Each row comes from the steps of one walk. Every step used is in the known rows, and no mark comes twice. Write the walk behind each row, first mark first.
Known rows:
C/E/D: [ 1.08 -1.96  2.80 -0.69  0.15 -2.06  1.30 -0.53 -0.79 -1.47 -0.92 -0.94
  0.72 -0.13 -1.93 -0.95  1.77  1.73 -0.05  1.42 -0.65 -1.21  1.10  1.48
 -1.40]
Y/F/D: [-0.81 -1.19  2.16 -0.97 -1.73 -0.86  1.40 -0.20  0.63 -1.52 -0.15  1.62
  0.44 -1.20 -0.29  2.35 -0.20  0.85 -0.53 -1.57 -2.36 -0.86  0.67  0.06
  0.49]
C/S: [ 0.20 -1.59 -2.46  0.75 -1.97 -2.41  1.17  1.00  1.89  0.48 -0.17 -1.42
  0.55 -1.18 -0.62 -0.52 -0.29  0.59  0.35 -0.43 -2.04  0.39  0.84  0.85
  0.61]
L/Y/F/Z: [-0.22 -4.54 -2.11 -1.27 -0.63  1.67  2.34  0.40  3.18 -0.32 -2.79  2.41
 -1.68 -0.97 -1.59  1.23 -2.83  0.31 -1.51  0.15 -1.89 -2.44  3.40  0.48
 -1.92]
A/N/E/C: [ 1.74 -3.96 -0.66 -1.83  0.75  1.89  3.10  2.57 -0.51  1.13 -4.02 -0.59
  1.95 -0.52 -0.76 -0.25  3.04  2.31  0.58 -0.03  0.07 -0.59  0.94  1.25
 -2.27]
S/C/E/N/A: [ 2.12 -2.34 -1.65 -0.86  0.97  2.06  2.24 -0.24 -1.67 -0.01 -5.62  0.69
 -0.53 -0.04 -2.99  1.33 -0.04  2.19 -0.79  0.38  2.25 -1.61  5.02  2.98
 -1.41]
N/E/C/S: [-0.05 -5.80 -1.93 -0.61 -0.72 -0.18  2.95  1.98  2.69  1.76 -2.02 -2.96
  1.16 -1.00 -1.53 -2.34  2.94  3.18  2.16  0.05 -0.98 -0.64  0.20  1.53
 -1.66]
Z/F: [ 0.27 -0.99 -1.11  0.40 -0.86 -0.30  0.11 -0.85  1.98  1.07 -0.04  0.68
  0.57 -1.06  1.31  0.89 -1.73  0.61 -0.59 -0.06  0.70  0.22  1.19 -1.46
 -1.00]
D/E/C: [-0.71 -4.39  1.83 -0.09 -1.41  0.47  0.59  0.43  0.17  0.42 -1.95 -0.95
  0.91 -2.22 -1.34 -2.36  3.59  3.82  0.66 -0.30  0.06 -1.05  1.99  0.30
 -2.05]
S/C/E: [ 1.37 -2.84 -0.23  1.66  0.49  0.64  0.64 -0.95 -0.88  0.93 -2.92 -0.19
  0.77 -0.14 -1.32 -0.46  2.87  0.80 -0.02  1.14  1.31 -1.29  0.29  2.88
 -1.04]
E/N: [ 1.18 -1.17 -0.68 -1.17 -0.24  0.29  0.62  1.51 -1.04 -0.09 -1.92  1.40
  0.45 -1.01  0.43  2.13 -1.36  0.88 -0.03 -0.30  0.51 -0.73  4.40 -0.10
 -1.70]
Y/F/D/E: [ 0.19 -2.47  3.71 -1.57 -3.26 -2.61  1.27  0.46  0.97 -1.67 -1.37  0.80
  0.56 -2.83 -1.36  0.77  1.88  3.38 -1.76 -1.09 -2.80 -0.53  2.85 -0.63
 -1.23]
Y/F/D/E/N: [ 1.35 -3.39  2.88 -2.72 -3.32 -2.42  2.06  2.11 -0.21 -1.63 -3.07  2.44
  0.82 -3.75 -0.99  2.86  0.49  4.17 -1.83 -1.26 -2.57 -1.39  7.43 -0.57
 -2.84]
S/C/E/D/F: [ 1.36 -4.53  2.32  2.06 -0.86 -2.26  0.41 -1.56 -0.32 -1.26 -2.09  1.38
  0.23 -2.09 -1.00  0.75  2.12  3.57  0.58 -0.62  1.95 -3.55  0.59  2.54
 -0.61]
Y/F/N/E/D: [ 2.24 -2.15  0.29 -2.79 -1.28 -1.14  2.48  2.05 -0.48 -0.81 -1.55  1.43
  1.12 -1.29 -0.95  3.54  0.72  2.42 -0.52  1.43  0.20 -2.10  3.80 -0.89
 -2.21]
S/C/E/N: [ 2.69 -3.47 -0.81  0.36  0.45  0.96  1.20  0.38 -2.19  1.01 -4.80  1.22
  1.19 -0.96 -0.85  1.75  1.45  1.79 -0.04  0.81  1.73 -1.90  4.76  2.75
 -2.72]
D/E: [ 0.83 -1.36  1.36 -0.38 -1.36 -1.64 -0.14  0.66  0.08 -0.36 -1.13 -0.59
  0.15 -1.67 -1.20 -1.62  2.16  2.40 -1.24  0.44 -0.68  0.24  2.39 -0.62
 -1.63]
Y/F/D/E/C: [-1.28 -5.49  4.15 -1.07 -3.27 -0.25  2.14  0.29  0.89 -1.06 -2.04  0.47
  1.31 -3.35 -1.54 -0.13  3.45  4.58  0.10 -1.88 -1.87 -1.85  2.64  0.45
 -1.43]
A/N: [ 2.16  0.12 -1.44 -0.48 -0.64 -0.27  1.20  1.60 -1.27 -0.22 -2.38  1.25
  1.45 -0.44  0.22  1.63 -0.19 -0.61 -1.36 -0.34 -1.14  0.51  1.34  0.30
 -0.15]
F/N: [ 1.21  1.16 -2.00 -0.75 -1.68  0.83  0.58  0.74 -1.23 -0.28 -0.55  0.63
  2.55  0.26  0.49  3.65 -0.02 -0.61  0.01  1.18 -0.36 -0.07  1.64 -0.53
 -0.02]
L/Y/F: [-0.21 -2.52 -1.25 -2.05 -0.25  0.32  1.36 -0.62  2.42 -0.76 -3.27  3.04
 -3.92 -0.41 -1.25  0.76 -1.45  1.67 -1.43 -0.78  0.96 -1.48  3.04 -0.32
 -0.70]
Z/F/N/E/D: [ 2.28 -2.09 -0.38 -2.50 -0.60 -1.16  1.80  1.54  0.60 -0.64 -0.90 -0.69
  3.03 -1.07  0.27  3.06  0.19  2.53  0.12  2.01  1.34 -1.03  2.80 -2.04
 -2.67]
F/Y: [-0.44 -1.45 -1.30 -1.78  0.84  3.40 -0.27 -0.17  1.34 -1.45 -2.27  0.01
  0.77  1.67 -0.38  2.05 -0.59  0.26  1.21 -0.07  0.47  1.03  0.17  0.07
  0.83]

Write each row's walk:
[-1.41 -4.59  4.48 -1.05 -1.69 -0.03  1.43  0.58 -0.40 -1.88 -1.47 -2.25
  2.85 -1.88 -1.91 -1.37  4.77  4.34  1.40 -1.05 -1.53 -1.05  0.90  0.83
 -1.10] : F/D/E/C
[-1.17 -5.44  3.15 -0.70 -2.52 -0.35  1.49 -0.29  1.70 -0.82 -1.22 -1.52
  3.25 -3.20 -0.64 -0.55  3.08  4.82  0.74 -1.32 -0.49 -0.84  1.93 -0.58
 -1.99] : Z/F/D/E/C
[ 3.26 -0.82 -1.01 -2.21  0.72 -0.53  2.21  2.68 -0.54  0.37 -3.56 -0.12
  1.41  0.12 -0.55  0.35  1.29  1.00 -1.28  0.83 -1.00  0.72  1.38  0.25
 -2.03] : A/N/E
[-0.22 -1.94  2.51  0.51 -1.53 -2.84 -0.07 -0.48  0.54 -2.38  0.90  1.64
 -0.78 -1.81  0.34  1.36 -0.77  2.57  0.57 -1.63  0.30 -2.28  0.15 -0.44
  0.51] : E/D/F
[-0.65 -1.04  1.55 -0.58 -1.01 -1.03  0.88 -0.75  1.54 -1.11  0.58 -0.66
  2.49 -1.02  0.75  1.99 -0.51  1.01 -0.02 -0.94 -0.97  0.42  0.04 -1.04
 -0.10] : Z/F/D
[ 0.83  0.06 -1.24 -2.42  0.55  1.45  1.70  0.74 -0.82 -1.13 -2.38  1.02
 -1.19  0.14 -1.69  1.65 -3.15  1.25 -0.78 -0.81  1.00 -0.41  4.68  0.02
 -0.35] : E/N/A
[ 2.15 -2.21  0.64 -1.55 -1.68 -1.24  0.62  2.16 -0.89 -0.28 -3.05  0.91
  0.44 -2.70 -0.89  0.73  0.65  3.27 -1.39  0.21 -0.36 -0.60  6.89 -0.51
 -3.25] : D/E/N
[-0.07 -3.86  1.54  1.29 -1.90 -1.51  1.09  0.54  1.40 -1.73  1.18  0.72
  1.35 -1.99 -0.10  1.73 -2.21  1.18  0.47 -0.57 -2.49 -3.27  0.70  0.38
 -0.57] : E/D/F/Z
[ 0.94 -4.97  2.08 -4.69 -1.87 -1.77  2.64  1.59  0.94 -3.17 -5.68  3.10
 -1.45 -2.99 -2.46  2.41  0.60  5.53 -1.97 -1.44 -1.11 -1.95  8.66 -0.40
 -2.94] : L/Y/F/D/E/N
[-0.22 -2.38 -2.31 -1.25 -0.01  3.06 -0.27 -1.41  3.56 -0.45 -2.19  0.73
  1.40  0.55  0.65  2.76 -2.03  0.69  0.67 -0.17  1.30  1.27  1.35 -1.53
 -0.14] : Z/F/Y
[ 1.09 -2.22  1.51 -3.53 -1.95 -1.23  2.21  0.41  0.92 -2.26 -3.05 -0.06
  1.10 -2.74 -2.05  2.29 -1.45  4.72 -2.05 -1.53 -0.69  0.12  6.96 -1.48
 -2.21] : Z/F/D/E/N/A
[ 2.06 -2.34 -0.43  0.25 -1.68 -0.18  2.05 -1.39 -1.55 -2.53 -3.67  1.30
  1.17 -0.66 -2.90  4.06  0.35  3.02 -0.35 -0.16  1.75 -3.42  2.62  2.41
  0.61] : S/C/E/D/F/N/A
[-0.23 -4.23  0.83 -1.21  1.21  2.16  1.68  0.87  0.75  1.11 -1.79 -1.72
  0.55 -0.28 -0.95 -1.90  3.03  2.76  1.94  0.21  1.10 -1.07 -0.41  0.72
 -2.18] : N/E/C
[-0.90 -7.30  0.72 -0.24 -4.44 -2.66  2.65  0.65  3.79 -0.06 -1.72 -2.86
  3.69 -4.34 -1.12 -0.81  2.90  5.09  1.02 -1.76 -2.72 -0.34  2.48 -0.09
 -1.46] : Z/F/D/E/C/S
[ 3.15 -2.75  1.46 -1.62 -0.63 -3.42  2.11  2.22  0.17 -2.08 -2.76  1.32
  0.33 -1.63 -0.22  1.47  0.61  3.39 -0.79 -0.84 -0.52 -1.68  1.73 -0.14
 -1.52] : A/N/E/D/F
[ 1.59 -3.35  2.27 -2.42 -2.61 -2.29  1.39  1.33  0.68 -1.42 -2.33  0.22
  2.84 -3.38 -0.04  2.45  0.16  4.33 -1.16 -0.76 -1.36 -0.22  6.75 -1.66
 -3.33] : Z/F/D/E/N
[ 1.13 -1.88 -3.10 -2.74 -1.71  1.14  1.89  0.19  0.97 -1.13 -4.01  3.90
 -1.28 -0.35 -0.94  4.48 -1.33  1.06 -1.42  0.37  0.65 -1.68  5.03 -0.78
 -0.73] : L/Y/F/N
[ 1.37 -3.74 -1.06 -1.06 -2.10  1.39  2.12  0.75  1.38  0.46 -2.53  0.89
  2.19 -1.19  0.38  3.20  1.97  3.29  1.65 -0.16  0.17 -2.29  1.50  0.00
 -1.98] : D/F/N/E/C
[ 1.61 -1.34 -0.03 -2.89 -1.17 -0.31  1.48  1.36 -0.60 -1.37 -3.72  0.52
 -1.24 -1.54 -2.77  0.04 -0.89  3.71 -2.11 -0.49  0.24 -0.12  7.10 -0.38
 -2.16] : D/E/N/A
[ 0.94 -4.02  2.08  1.09  1.00 -0.80  0.66 -0.65 -2.03 -0.93 -2.10 -0.90
  1.03 -0.68 -2.02 -0.63  2.95  2.11  0.83  1.02  2.41 -2.51  0.11  2.94
 -0.78] : S/C/E/D
[-0.98 -7.39  1.43 -0.42 -5.17 -2.71  3.30  1.39  2.83 -0.45 -2.38 -0.89
  2.00 -4.41 -2.16 -0.49  3.31  5.12  0.49 -2.40 -3.81 -1.47  3.37  1.30
 -0.82] : Y/F/D/E/C/S
[ 1.08 -2.26  3.32 -2.66 -1.72 -2.06  1.41  2.12 -1.25 -2.35 -2.68 -0.31
  2.33 -2.31 -1.27  1.71  1.65  3.88 -0.52 -0.62 -2.15 -0.48  5.52 -0.18
 -2.31] : F/D/E/N
[ 1.12 -7.65 -5.12 -3.35 -2.52  0.76  4.90  1.98  3.71  0.45 -6.01  0.81
 -0.08 -1.36 -2.46  2.13  1.48  4.23  0.83  0.18 -0.44 -2.16  5.16  0.87
 -2.32] : L/Y/F/N/E/C/S
[ 0.90 -2.31  2.17 -4.00 -2.79 -1.24  2.96  1.23  0.07 -2.64 -3.65  2.05
 -0.70 -2.76 -3.15  2.28 -1.22  4.59 -2.69 -1.97 -1.94 -1.03  7.72 -0.30
 -1.54] : Y/F/D/E/N/A
